Each row comes from the steps of one path. Every step used is in the known rows, and no mark comes twice. Write the path behind each row, first mark first.
Known rows
j, y, q, d, n: -0.25; +6.80; -0.18; +3.28; +0.25; -1.41; -0.01; -0.44; +1.37; +4.78; -0.37; -1.91; -2.52; +1.70; +4.29; -0.17; -2.76; -3.85; +3.76; -3.26
y, j, c, e: -0.30; -3.02; +3.71; +1.66; -1.82; +0.13; +0.65; -0.90; -1.24; -3.54; +4.00; -1.00; +2.74; +2.43; +1.10; -2.26; -6.37; -2.98; -0.82; -3.96
c, e, y: +2.00; -3.22; +1.04; +1.38; -3.18; -0.79; -1.73; +3.06; +0.90; -4.75; +3.07; -1.09; +0.49; +3.21; +0.94; -1.96; -2.27; -1.92; -0.13; -4.33
e, c: -4.33; +0.48; +0.06; +1.65; -1.15; +2.78; +3.11; +0.07; +3.30; -2.30; +2.16; -1.43; +2.37; +1.42; -0.63; -3.59; -2.62; -4.34; +1.60; -1.73
j, c, e, y, n, d: -0.62; -3.38; +2.10; +1.47; +0.69; +1.33; -1.98; +2.18; -1.74; -6.02; +3.47; +2.81; -0.99; +3.60; +1.46; -2.49; -2.18; -2.34; +0.97; -4.90
n, y, e, c, j: -6.35; +1.65; +0.53; +3.02; -1.20; +3.20; +2.30; +0.11; -0.48; +1.94; -0.59; -2.69; +2.95; +0.23; -0.75; -1.96; -2.96; -2.74; -1.35; -1.62
y, j, c: -2.41; -1.22; +2.41; +1.76; -1.04; +1.68; +2.28; -2.06; -0.23; -1.69; +3.48; -1.95; +4.52; +2.35; +3.40; -1.56; -5.35; -3.11; +1.07; -3.72
q, d, n, y, e: -4.41; +3.91; -0.69; +5.32; +0.87; -3.71; +5.33; +1.03; +1.54; +5.02; -1.56; -0.69; +1.79; +3.10; +0.85; -1.41; -3.36; -0.18; +3.53; -3.57
y, q, d, n: -2.80; +4.64; -1.98; +3.24; +0.35; -2.14; +2.13; +1.35; +1.72; +2.51; -0.08; -2.72; -0.36; +1.56; +2.46; -1.22; -1.90; -2.13; +5.41; -4.83
e, c, j, y: -2.66; +1.99; +0.98; -0.32; -1.53; +3.69; +0.78; -2.96; +0.48; -0.93; +1.70; +1.37; +0.25; -0.71; +1.70; -3.23; -2.16; -5.38; -0.30; +0.12
n, d, q: -7.37; +2.63; +1.73; -1.56; +1.25; +2.37; +5.71; -2.56; +2.47; +0.56; +2.81; +0.04; +0.74; +2.64; +1.72; -1.78; -2.11; +1.06; +6.03; -5.33
q, d, n: -2.60; +2.70; -1.46; +2.51; +0.53; -3.95; +5.69; -0.03; +2.67; +1.33; +0.68; +1.22; +1.34; +3.01; +1.78; -2.43; -2.16; -0.95; +5.43; -3.57
q, d: -2.94; +3.80; -0.40; +2.11; -0.98; +0.04; +3.57; +0.63; +1.12; +0.44; +1.49; +0.02; +0.59; +3.59; +3.08; -2.29; -2.15; -0.76; +3.40; -4.26
d, q: -5.50; +2.74; +1.12; +0.64; -0.93; +0.35; +5.01; -0.56; +1.75; +0.99; +2.21; -1.06; +2.37; +3.40; +1.97; -0.66; -3.20; +1.03; +3.42; -5.40
q, d, n, y: -3.97; +3.87; +0.09; +3.15; -0.41; -5.46; +5.07; +0.00; +2.84; +3.44; -1.09; -0.62; +3.48; +3.63; +0.44; -2.80; -3.19; -0.42; +4.77; -3.17
y, n: -4.57; +4.43; -0.40; +1.70; -0.50; +2.97; -0.12; +2.27; +3.26; -0.46; +2.40; -0.92; +2.73; +4.21; +2.47; -2.99; -1.41; -3.11; +3.51; -4.07
j, y, e: -0.99; +3.92; +0.19; +4.49; +0.57; +4.15; +0.78; -0.18; +1.01; +4.31; +1.57; -2.59; -1.84; +1.95; +3.89; +0.66; -4.01; -3.46; -0.08; -2.91
e, c, j, y, q, d: -2.54; +5.12; +0.31; +0.71; -1.68; +3.61; -0.63; -1.60; -1.92; +0.56; +0.05; +0.71; -2.50; -0.61; +3.19; -2.18; -1.18; -5.68; +0.32; -1.29
n, d: -5.17; +1.35; +0.71; -0.75; +1.18; +2.77; +3.28; -2.21; +4.21; -0.28; +3.29; -1.62; +1.08; +1.56; +1.51; -3.15; -2.01; -0.81; +5.63; -3.57

Which path is each row?
-3.47; +2.10; +2.07; +3.20; -0.30; -5.34; +5.02; -1.55; -0.13; +1.97; -0.32; +0.11; +4.60; +3.50; +1.58; -2.18; -5.27; -1.57; +3.39; -3.20 | q, d, n, y, j, c
-2.35; +3.15; +0.41; +4.62; +0.46; +5.22; +1.38; +0.03; +1.08; +2.69; +1.14; -1.19; -2.18; +1.05; +2.15; -0.45; -3.56; -5.79; -1.25; -1.49 | j, y, e, c
-5.21; +2.63; +0.47; +5.05; -0.62; +1.85; +2.26; +1.76; +1.54; +4.15; -0.13; -5.62; +3.28; +2.89; +0.39; -0.81; -4.35; -0.86; +0.30; -4.02 | n, y, e
-2.10; -2.04; +3.70; +3.00; -0.94; -5.73; +2.69; -1.12; +1.35; +0.18; +0.76; -2.05; +5.96; +2.25; -1.56; -3.00; -7.12; -2.10; +1.23; -2.55 | d, n, y, j, c, e
-5.52; +2.88; -0.91; +3.65; +0.37; -2.48; +5.56; -0.51; -0.66; +2.79; -1.81; +2.03; +1.54; +0.74; +0.02; -2.49; -2.15; -1.95; +1.75; -1.61 | q, d, n, y, e, c, j
-4.46; +2.98; +0.15; +3.07; -0.36; -3.58; +1.71; +0.86; +4.74; +4.14; -1.15; -6.86; +4.77; +1.21; -0.69; -1.81; -3.68; -1.70; +4.50; -3.27 | d, n, y, q
-3.56; +1.93; -0.25; -0.81; -0.06; +3.84; -1.62; +1.98; +2.32; -2.91; +2.67; -0.03; +0.93; +3.94; +4.11; -2.56; +1.52; -3.43; +4.86; -4.65 | e, y, n, d
-1.97; +6.81; +1.00; +2.01; -0.59; +3.25; -1.81; +0.87; +2.80; +2.02; +1.99; -0.55; +0.10; +4.09; +4.08; -1.64; -2.50; -5.06; +2.16; -2.82 | j, y, n
-3.83; +6.69; +1.55; +0.01; +1.27; +4.50; -1.32; -1.29; +3.00; +2.03; +2.59; +0.49; -1.47; +3.57; +3.95; -2.65; -1.83; -4.67; +4.51; -2.66 | j, y, n, d
+1.95; -2.97; +2.78; +0.53; -4.42; -0.06; -2.31; +1.70; +0.39; -4.92; +3.69; -1.72; +2.02; +3.11; +2.06; -2.25; -2.98; -3.91; -0.62; -4.46 | c, e, y, j
-0.16; +1.78; -2.16; +2.40; -1.04; -2.11; -0.32; +2.71; +0.74; -0.36; +0.02; -2.14; -0.42; +2.11; +4.25; -0.25; +0.42; -2.72; +4.25; -5.54 | e, y, q, d, n
-2.02; +5.68; +0.43; -0.67; -1.15; +3.74; -2.09; -1.78; +0.19; +1.17; +1.78; +1.63; +0.26; +1.79; +4.84; -2.15; -1.38; -3.80; +1.26; -1.78 | c, j, y, n
+2.32; -3.36; +0.12; +4.04; -0.09; -4.27; -0.66; +2.93; -2.88; -3.76; +0.79; +1.02; -1.47; +2.33; +1.69; -0.57; -3.04; -1.88; +0.43; -5.06 | j, c, e, y, q, d, n
-5.56; +3.23; -0.55; +5.50; +0.97; -2.93; +6.02; +1.15; +1.29; +3.55; -1.79; +0.37; +1.29; +2.32; -0.69; -2.26; -3.10; -2.56; +2.53; -2.41 | q, d, n, y, e, c
-4.11; +1.51; +0.64; +2.40; -0.45; -4.69; +4.26; -0.58; +5.45; +3.02; -0.16; -3.78; +5.93; +2.33; -1.06; -2.57; -4.24; -0.81; +4.50; -2.30 | d, n, y
+2.26; -0.83; -0.23; +2.70; -1.86; -4.05; -1.85; +3.85; -0.32; -2.49; +0.71; -0.88; -1.82; +2.29; +1.51; -1.35; -1.32; -2.19; +1.92; -5.20 | c, e, y, q, d, n
-5.45; +6.97; +1.80; -2.95; +0.47; +4.26; +0.53; -3.66; -0.58; +1.73; +2.08; +3.49; -1.28; +1.69; +4.88; -1.81; -0.96; -1.77; +3.71; -3.12 | c, j, y, n, d, q
-2.38; -2.24; +2.64; +0.80; +0.69; +0.69; +0.01; +1.82; -2.98; -5.18; +3.01; +3.97; -1.31; +4.36; +1.78; -1.44; -2.29; -0.75; +1.36; -5.91 | j, c, e, y, n, d, q
-4.58; -0.01; -1.46; +2.46; +0.15; +5.53; +2.80; -0.26; -0.59; -0.42; +1.46; +0.15; +0.25; -0.76; +0.98; -1.71; -1.59; -3.85; -1.04; -1.83 | y, e, c, j
